Each row was made from one walk, in order. Every step used is in the known rows, and no mark comes twice. Write each row's walk.
In the rows, 128 means zero.
Known rows
tumeve > fizos > pezezag > nazot > rodu: [ 73 122 113 135  99 137 222 134 124 130  99 161 141 115 131 120 160 156
 152 139 172 144 120 119 106 118 129 144 100 172 161 109 123 127  68 129
 125 135 152 135 130  76 146]
rodu > zali > pezezag > fizos: [171 164 131 130 131 125 137 105 131 110 135  69 124 127  93 115 104 106
 130 159 136 114 127 161 132 153 147 124 199 101 131 115 153 144 175 102
 131 131 154 126 120 163 109]
zali > fibod: [149 120 124 114 113 133 112 119 141 165 145 117 119 131 132 125 116 141
 136 144 115  81 111  78  87 151 129 120 148 114 122 144 134 136 129 133
 115 135 148 132 166 124 125]
pezova > fibod > nazot > pezezag > fizos: [179 164 128 126 148 114 141 131  90 111 138 138 164 117 100 142 125  81
 121 144 120 143 172 179  90 148 133 131  84 123 129 111 184 128 178 137
 150 118 132 106 109 128 118]
madit > nazot > rodu > zali > fibod > pezova: [136 125 149 130 135 154  80  95  83 130 146 119 141 106  98 112 118  98
 151 153  65 101 100  31 133 151 142  98 138  78  50 111 128 176 112  91
 139 103 130 147 177 122 125]
fizos > pezezag > nazot > rodu: [106 103 112 123 109 133 149 125 118 135 110 152 137 121 122 119 169 134
 148 152 134 127 114 120 104 106 132 149 100 170 149 101 124 130 100 132
 107 129 143 149 121  83 142]
pezova > sufanud > fizos > pezezag > nazot > rodu: [ 93 119 102 146 174 137 124 153 125 148 112 182 140 140 145 107 174 130
 111  92 137 162 137 148 231  94 112 141  59 168 154 123  55 108  84 132
 103 155  90 163 139  73 181]
fizos > sufanud: [118  93 130 116  91 119 129 141 159 147 131 105 108 146 153 119 109 152
 125 137 135 100  93 142 107 111 108 138 138 154 134 137 109 101 117 150
  95 132 138 121 154 135 122]
tumeve > fizos > pezezag > nazot: [ 90 124 111 124  99 127 216 143 158 164 103 147 134 134 140 136 154 181
 140 152 175 134 115 143  96 130 122 149  97 169 183 133 115 131  84 151
 106 129 164 117 124  90 135]
madit > nazot > pezezag: [169 124 131 150 108 123 143 102 163  95 121 108 113 120 102 137 126 133
 139 207 149  80 130 138  49 149 119 143 108  98  79 114 123 114 146 121
 131 106 148 126 217 131 142]
pezezag > fizos > tumeve: [139 146 115 111 122 113 165 124 166 149 128 125 131 131 127 113 120 146
 131 137 148  89 201 162 126 127 111 150 168 139 151 137 121 106 136 156
 105 142 168 151 147 182 144]
fizos > pezezag: [131 114 117 107 100 130 134 120 155 165 120 137  98 145 142 119 156 171
 136 143 132  95 112 136  87  74 114 156 130 142 144 140 137 123 116 131
  99 120 153 149 154 132 129]
pezova > fibod: [150 116 113 110 111 117  93 137 107 152 123 108 117 158 124 117 126 138
 119 125  95  96 129 155  79 123 115 130 128 134 107 154 134 102 137 147
 123 128 155 134 155 135 153]
nazot > pezezag > fizos: [160 156 127 134 129 108 161 120 156  92 127 120 138 124 104 148 131  91
 143 166 160 110 143 167  75 136 121 152 147  96 130 111 142 122 171 132
 141 126 161 102 153 144 140]
fibod > pezova > sufanud > fizos: [108 143 116 115 169 138  85 154 142 171 135 164 129 165 143 111 143 142
 110  74  97 128 148 138 203 110  93 124  77  97 102 170  52 102 117 134
 105 139 108 125 162 124 178]
sufanud > fizos > pezezag: [126 121 122 114 124 139 130 114 184 174 115 159 102 154 153 121 141 177
 116 107 139 118 118 164 170  80 101 157 108 142 137 159 106 115 114 126
  99 141 147 159 174 126 126]
pezova > fibod > nazot > pezezag > fizos > sufanud: [158 146 136 140 137 112 138 145  92 116 142 143 158 115 124 151 107  87
 113 120 127 163 141 185 121 136 122 139  72 147 138 103 159 130 160 147
 139 128 101  98 104 141  83]
nazot > rodu > zali: [135 109 124 113 104 142 117 107 108  89 121  81  97 139 121 115 133 108
 143 171 107 101  95 121 119 103 149 120 203 142 103 119 153 126 116 102
 142 120 148 143 147 114 145]
fibod > zali > rodu: [139 128 142 103 121 143 111 118 121 138 143  89 120 122 155 114 114 133
 136 124 123 118 132  73  80 115 150 108 125 163  96 136 146 106 147 107
 117 104 121 142 158 137 127]
valeni > tumeve > fizos > pezezag > nazot: [ 79 134  97 113  80 116 204 143 164 167  97 160 130 120 138 134 139 233
 153 152 182 118 146 123  99 138 124 155 118 177 206 130 129 111  61 159
 123 160 174 126 136  70 160]
tumeve > fizos > pezezag: [ 96 133 119 119  89 131 207 118 157 163 112 142 101 144 152 134 152 193
 144 140 162 112 109 136  83  91 105 165 124 147 152 156 140 120  86 136
 120 124 161 124 162 130 134]
fibod > zali: [151 125 120  90 111 139 127 123 132 146 119 108 122 132 165 112 123 141
 141 111 119  97 125 150  74 119 143 115 133 162 103 144 137 124 138 137
 108 111 141 140 157 110 128]
lisaf > rodu > nazot > pezezag: [139  92 129 122 104 113 105 101 172  57 103  89  88 125  98 160 158 122
 147 137 112 107  98 125  92 117 160 123 199  82 119 139 164 144 149 128
 154 101 155 123  88 146 124]
nazot > pezezag > fizos > sufanud > pezova > fibod: [128 132 138 160 149 109 108 159  94 116 140 163 140 135 133 162 106  83
  93 116 152 185 135 194 139 126  93 141  80 116 132 111  94 122 143 149
 148 141  86  83 120 146 122]
lisaf > rodu > zali > fibod > nazot > pezezag: [149 108 158 124 125 155  91  86 125  92 141  90 107  90 107 175 118 100
 141 170  89 133  96  73 120 142 181  92 167 104 145 133 208 192 135 103
 152 102 129 116  98 128  47]
fibod > zali > pezezag > fizos > tumeve: [156 172 130 130 142 135 164 110 146 136 138 115 151 105 128 109  97 134
 121  91 158 116 225 160 132 173 154 121 137 149 125 130 132 148 156 128
 112 137 140 165 127 180 114]
tumeve > fizos > pezezag > nazot > rodu > zali: [ 78 123 122 140  95 150 205 123 112 112 106 132 130 119 129 138 148 142
 152 166 159 158 101 127 140 107 147 129 146 181 171 109 132 153  63 106
 130 126 145 133 108  70 133]
tumeve > fizos: [103 126 116 111  88 132 193 119 158 133 121 111 114 146 145 122 129 175
 145 140 162  95 113 131  71 134 115 139 147 137 135 152 139 104 104 141
 126 122 168 107 171 122 148]
tumeve > fizos > sufanud > pezova > fibod > nazot: [ 69 111 129 140 127 143 155 169  84 160 132 171 133 138 160 119 101 161
  98  95 135 180 126 151 142 129  95 117  31 164 144 145 140 108  86 151
 134 138  88  89 112 112  96]
pezezag > nazot > rodu: [116 101 105 120 119 124 138 134 116 108 111 120 143 122 111 104 143 110
 147 163 132 110 123 112  88 151 138 123 128 150 131 106 115 108 115 134
 114 131 144 139 130  83 162]
pezova > sufanud > fizos: [130 124 108 125 160 131 108 144 160 153 127 135 111 169 156 101 145 153
 110  92 130 113 133 164 195 111  98 131 106 127 123 163  64  83 123 139
 106 149 113 140 188 122 176]
sufanud > fizos: [130 113 119 115 127 128 124 114 189 146 130 118 107 151 140 104 126 161
 122 119 138 102 126 158 147 117 106 130 129 121 117 166 101  96 126 135
 103 136 147 145 192 122 144]
lisaf > rodu > nazot: [125  85 120  96 108 118  88 103 167 102  98  73  88 140 117 126 155 150
 142 107  83  97  93 116 107 102 152 114 208  92 123 147 171 125 145 137
 120 105 157 145  91 154 119]
rodu > zali > pezezag: [152 128 133 128 107 141 114 102 135 102 143  61  98 134  94 123 101 141
 129 176 127  96 106 130 116 160 150 112 195 112 116 136 140 143 141  92
 124 130 156 136 130 138 117]
fibod > nazot > pezezag > fizos > sufanud > pezova: [121 141 144 156 155 125 156 152 130 109 145 171 148 100 136 151 112  91
 113 146 157 184 136 166 141 128 113 140  61 122 148  96 136 127 145 133
 140 123  74  75  98 139  74]
pezezag > fizos > sufanud > pezova > fibod: [114 120 125 138 145 111 102 164  86 162 135 156 146 152 148 120 104 114
  97  84 128 170 130 187 157 109  87 141  88 132 135 121 106 105 139 164
 126 145  93 105 125 152 122]
zali > pezezag > nazot > rodu > lisaf: [113 131 121 147 136 106 108 108 113  75 119  99 119 113  63 108 163  98
 146 109 135 124 114  86 129 187 165 116 142 112 115 112 129 120 136 110
 137 139 130 147  93 102 140]
tumeve > fizos > sufanud > pezova: [ 53  97 130 147  99 136 178 156 148 147 129 147 109 144 169 128 107 177
 117 116 178 156  99 140 129 127  90 134 105 137 145 140  89 100  77 146
 129 140 112  85 158 128 123]

Which walk is each row?
[132 135 133 107 125 139  84 130 123 179 146 149 139 129 119 130 116 126
 137 118  87  97 115  47  98 151 116 119 127  74  97 148 121 157 131 125
 116 121 146 123 136 132 128] : zali > fibod > pezova
[126 132 113 109 152 126  86 164 113 165 139 148 132 160 137 118 155 138
 131 108  85 109 137 111 129 105  97 133 107 103 103 155  83 111 131 138
 110 121 119 114 133 136 177] : fibod > pezova > sufanud
[128 134 125 121 159 128 100 169  60 171 133 158 152 134 185 116  96  98
  95  40 119 188 140 205 157 112 117 121  65 169 117 120 106 128 142 162
 125 137  71 111 120 128 110] : pezezag > fizos > sufanud > pezova > fibod > zali
[ 97  84 123 129 117 128 110 159 143 153 133 148 107 145 158 118 110 152
 110 127 140 133  97 141 128 109  97 136 112 136 133 138  90  97 108 144
 109 135 102 108 143 130 121] : fizos > sufanud > pezova
[156 128 135 102 120 152 106 108 113 154 153 102 126 112 130 120 106 128
 134 167  82 107  95  84 130 141 163  94 162 140 140 134 191 167 126 103
 126 116 135 141 103 112  78] : rodu > zali > fibod > nazot
[153 128 137 125 133 100 126  97 162  58 107  92 123 115  95 163 156  87
 147 120 124 122 122 152 111 119 153 137 200  66 128 115 170 149 180 133
 156 106 151 112  81 170 113] : lisaf > rodu > nazot > pezezag > fizos
[123 116 111 107 109 127 147 142 149 171 109 145 134 138 131 127 156 160
 139 166 144 117 113 145  99 110 123 152 105 163 172 123 113 127 118 144
  86 129 155 138 113  91 133] : fizos > pezezag > nazot
[140 136 136 117 150 140  53 152  83 177 160 132 136 145 134 135 125 105
 117 125  59 121 100  65 175 119 128 101 150  91 107 153  90 172 114 115
 125 125 110 116 109 125 153] : rodu > zali > fibod > pezova > sufanud
[150 156 132 144 124 110 177 112 172 101 134 140 134 116 112 153 129 117
 130 167 173 108 206 169 108 138 113 157 162 121 144 124 121 119 145 145
 133 132 163 132 145 174 149] : nazot > pezezag > fizos > tumeve
[107 123 107 137 164 128 123 160 154 187 116 178 138 149 159 115 168 162
 102 104 142 155 135 176 223  99 107 144  53 167 172 141  43 109  98 148
  86 155  98 149 134  82 164] : pezova > sufanud > fizos > pezezag > nazot
[152 150 134 145 142 135 144  91  97  69 138  71 131 109  85 110 117  77
 140 144 136 120 133 134 142 154 155 123 201 102 103  97 160 149 163  81
 146 131 137 139 128 153 124] : nazot > rodu > zali > pezezag > fizos
[175 153 133 136 127  98 154 109 151  72 121 113 140 125 102 142 139  94
 139 148 140 119 125 165 104 141 139 147 185  88 122 103 148 139 175 130
 150 113 153 119  87 143 144] : rodu > nazot > pezezag > fizos
[123 132 128 129 163 125 110 170  71 167 143 166 159 137 151 114 111 110
  95  85 104 180 150 184 162 122 101 126  48 145 151 114 140 109 151 155
 126 136  74 103  92 134  85] : pezezag > fizos > sufanud > pezova > fibod > nazot
[128 132 123 118 158 138  72 149 100 195 154 164 146 140 141 121 136 116
 124  91  81 112 125  52 144 136 103 119  99  89 106 155  86 145 119 134
 115 126 107 117 137 132 162] : zali > fibod > pezova > sufanud
[141 105 126 132 114 131 135 100 133 105 118 104 122 126 113  94 141 133
 147 157 121  71 126 108  75 132 121 127 115 121  64 109 132  97 124 121
 122 114 137 157 216 125 158] : madit > nazot > rodu
[115 107 139 157 135 135  98 164  89 114 143 176 131 128 134 149 106 119
  90 140 120 181 132 156 126 133 109 123  30 144 125 123 132 121 114 135
 147 125  71  97 100 112  91] : fizos > sufanud > pezova > fibod > nazot > pezezag
[130 107 146 135 114  96 125 105 167  66 107  98 120 113 125 169 137  93
 128  96 132 143  90 150 146 108 145 133 194  90 138 104 148 153 165 145
 138 119 125 102  76 175  93] : lisaf > rodu > nazot > pezezag > fizos > sufanud
[178 170 162 137 148 122 133 113 117  72 131  97 157  99 125 147 123  72
 140 114 135 155 142  91 111 125 169 115 153 118  96  91 162 143 188  93
 163  96 117 122  82 153 126] : fibod > zali > rodu > nazot > pezezag > fizos
[156 120 128 132 102 111 128 118 156  71 113 114 104 131 103 148 138 121
 135 179 131 103 107 136  80 136 142 138 180  97 108 129 140 132 142 119
 148 100 158 130  96 130 150] : rodu > nazot > pezezag
[144 138 138 150 119 102 159 128 157 103 132 117 132 118 129 160 106  96
 126 146 172 133 113 168 114 124 116 155 141 118 138  99 117 126 152 142
 128 138 130  96 143 150 117] : nazot > pezezag > fizos > sufanud
[ 67 100 120 146 112 131 147 174 103 156 131 156 119 154 158 128  99 165
  95  90 155 172 109 158 135 124  86 129  80 156 135 151  97  99  79 159
 134 150 101  90 149 125 131] : tumeve > fizos > sufanud > pezova > fibod
[106 124 112 133 152 129 123 139 183 163 128 155 102 158 153  96 135 177
  89  87 137 116 200 162 230 115  92 132 120 155 143 176  42  80  94 153
  97 166 116 169 182 149 188] : pezova > sufanud > fizos > tumeve
[134  89 127  89 100 130  91  93 151 111 115  52  77 143 121 134 135 139
 139 152  90 105  87 133 114  89 154 113 224 126 130 147 174 127 136 130
 126 111 157 139 132 149  96] : lisaf > rodu > zali
[133 125 118 145 138 148 141 132  98  94 124 109 163  94 109 103 112 100
 143 118 141 129 145 115 102 197 178  94  99 165 110 103 125 143 136 108
 119 124 120 152 111  83 130] : fibod > zali > pezezag > nazot > rodu
[157 156 125 141 124 107 166 112 173  85 118 135 136 116 101 152 128 125
 138 154 149 113 188 160 133 141 131 146 191 106 136 116 131 141 149 139
 144 122 163 148  83 172 155] : rodu > nazot > pezezag > fizos > tumeve
[139 126 142 126 154 147  46 151  61 137 136 125 135 133 145 115 118 125
 106  78  80 173 143  85 141 105 149  94  97 141  76 136 141 121 148 104
 157 109  78 142  67 124 135] : sufanud > pezova > fibod > zali > rodu > nazot
[109 119 131 129 142 116 135 157 136 149 136 148 131 137 155 117 117 115
 113 106 149 149 115 172 146 106  90 143 114 122 145 114  97 109 138 151
 111 146  99  96 132 150 114] : pezezag > fizos > sufanud > pezova
[ 57 121 101 126  86 129 210 134 130 134  91 165 138 108 132 132 152 203
 160 138 173 124 155  96 109 139 137 153 114 189 181 112 131 115  49 141
 138 162 168 142 139  61 166] : valeni > tumeve > fizos > pezezag > nazot > rodu
[170 143 151 136 127 129  75 125  81  84 129  96 133 125 125 153 115  95
 118 111 103 157 138  86 100 131 162 101 123 139  69 127 155 139 155  95
 163 103 115 144  78 129 139] : pezova > fibod > zali > rodu > nazot > pezezag
[154 126 137 105 127 137  73 135  78 147 139  93 135 135 146 117 112 123
 117  94  97 130 145  92  92 114 142 111 105 167  83 145 151 104 151 120
 131 118 118 150 146 127 133] : pezova > fibod > zali > rodu
[ 99 118 122 120 163 123  61 126  49 108 128 166 108 140 108 100 177  90
 122  64  73 172 134 105 154 111 135 107  72 128 104 135 170 101 119 117
 167 119  74 142  92 110 120] : sufanud > pezova > fibod > nazot > rodu > lisaf
[123 130 134 119 140 129  96  84  93 109 137 132 114 105 118 106 159  99
 153  75  79 121 102  28 137 138 166 105 128 120 114 130 190 142 124 103
 150 117 108 152 110 108 100] : zali > fibod > nazot > rodu > lisaf
[149 130 125 134 119 128 122 129 130 110 131  70 132 118  82 123 105 130
 129 193 137 118 109 143 117 191 158 102 169 131 147 115 121 143 140 106
 115 130 152 133  91 101 121] : rodu > zali > pezezag > nazot
[150 131 126 140 133 157  88 110  46  88 138  87 131 111  81 107 109  92
 117 141  80 137 139 118 133 162 168  87 129 138  98 120 198 147 130  81
 153 121 111 160  92 119  97] : pezova > fibod > nazot > rodu > zali > pezezag
[118  99 147  89 126 150  50  97 120 153 142  97 107 120 113 154 127 116
 146 116  52 114  85  45 141 116 148 102 196  76 116 153 155 185 127 108
 130 110 146 115 113 150  90] : lisaf > rodu > zali > fibod > pezova
[133 131 152 177 145 116 152 138 144 108 139 155 146 110 129 139 116 105
 111 162 178 153 128 173 124 139  99 158  72  94  98  80  86 118 144 141
 135 123  88  93 186 148 117] : madit > nazot > pezezag > fizos > sufanud > pezova
[162 162 134 136 153 144 154  93  85  80 142  87 151  96  83 101 113  83
 144 146 111 134 146 130 148 165 171 108 162 125 125  92 207 153 165  79
 152 116 120 140  87 143  81] : fibod > nazot > rodu > zali > pezezag > fizos
[159 166 142 148 142 129 172 108 146 134 151 167 165  86 116 151  98 107
 127 156 148 124 206 101 126 179 139 132 116 127 162 116 163 164 139 128
 135 133 134 135 116 159  95] : zali > fibod > nazot > pezezag > fizos > tumeve
[121 126 135 136 156 156  59 139  51 142 149 141 135 128 127 127 135  77
 133 109  59 132 103  41 189 117 135  96 146 100  89 130 103 169 100  97
 143 129  93 130 121 115 161] : nazot > rodu > zali > fibod > pezova > sufanud
[149 135 143 141 114  95 149 132 156  80 120 115 132 126 129 152 118  96
 125 134 153 136  95 164 129 124 130 144 175 103 128  92 124 140 156 133
 143 126 129 104  78 149 125] : rodu > nazot > pezezag > fizos > sufanud
[186 172 152 141 146 137 143 101 110 108 156 117 158  90 110 158 100  67
 134 179 119 137 117 112 130 163 165 115 150 111 149  98 196 189 167  98
 159 117 130 107  91 125  71] : rodu > zali > fibod > nazot > pezezag > fizos
[128 129 144 162 138 110 133 147 137  84 127 153 134 126 128 150 116  97
 115 126 156 172 109 170 158 123 119 147 141  95 131  91 109 141 151 128
 149 126  90  94  64 145 119] : rodu > nazot > pezezag > fizos > sufanud > pezova
[151 163 152 155 133 110 146  99 156  74 136 111 138 105  97 153 126 117
 128 164 155 132 193  81 141 129 136 141 185 103 123 108 142 123 154 107
 151 125 144 144  83 194 150] : zali > rodu > nazot > pezezag > fizos > tumeve
[107 119 112 115 130 131 138 137 178 176 108 162 131 142 143 118 145 172
 120 132 157 139 125 169 173 110 112 151  80 161 167 140  84 119 104 139
  83 142 144 153 144  79 126] : sufanud > fizos > pezezag > nazot
[117 136 128 130 179 146  57 151 130 195 157 178 146 153 144 117 130 132
 110  64  89 130 140  76 223 139  94 108  80  77 107 172  54 140 116 126
 110 147 101 128 162 121 161] : zali > fibod > pezova > sufanud > fizos
[ 80 106 129 126  81 125 197 135 164 139 119 109 115 140 162 133 111 182
 125 118 169 119  87 140 100 122 101 134 130 156 142 143 117 100  87 148
 117 136 145 100 167 132 126] : tumeve > fizos > sufanud
[125 130 141 110 124 101  79 100 146 108 140  82  81 144 112 118 167 136
 144 110 114 114 100  32 113 100 136 125 169 107 105 149 151  77 147 109
 138 126 136 136 141 161 134] : zali > rodu > lisaf
[105 142 130 139 178 151  74 147 155 201 152 193 140 142 146 115 118 152
  92  66  99 126 200  75 252 142  92 117  87 105 120 182  35 138  86 133
 100 165 105 157 158 153 169] : zali > fibod > pezova > sufanud > fizos > tumeve
[126 140 143 152 154 142 136 150 105 141 144 143 149 110 157 110  86 106
 107  59 166 173 140 169 159 154 131 122  87 135 126 110 106 142 158 127
 119 137  72 109 117 149  79] : fibod > zali > pezezag > fizos > sufanud > pezova
[ 89 135 103 108  70 128 192 127 171 156 103 150 103 128 158 134 144 242
 152 131 176  94 141 111  86 107 117 163 142 164 171 150 149 114  70 149
 138 158 173 137 171 109 156] : valeni > tumeve > fizos > pezezag
[119 110 122 123 109 143 135 125 106 118 109 125 125 118 114 126 156 121
 146 181 122 139  99 132 142  87 160 129 156 171 151  95 138 154  93 110
 112 122 138 151 100  73 133] : fizos > pezezag > nazot > rodu > zali
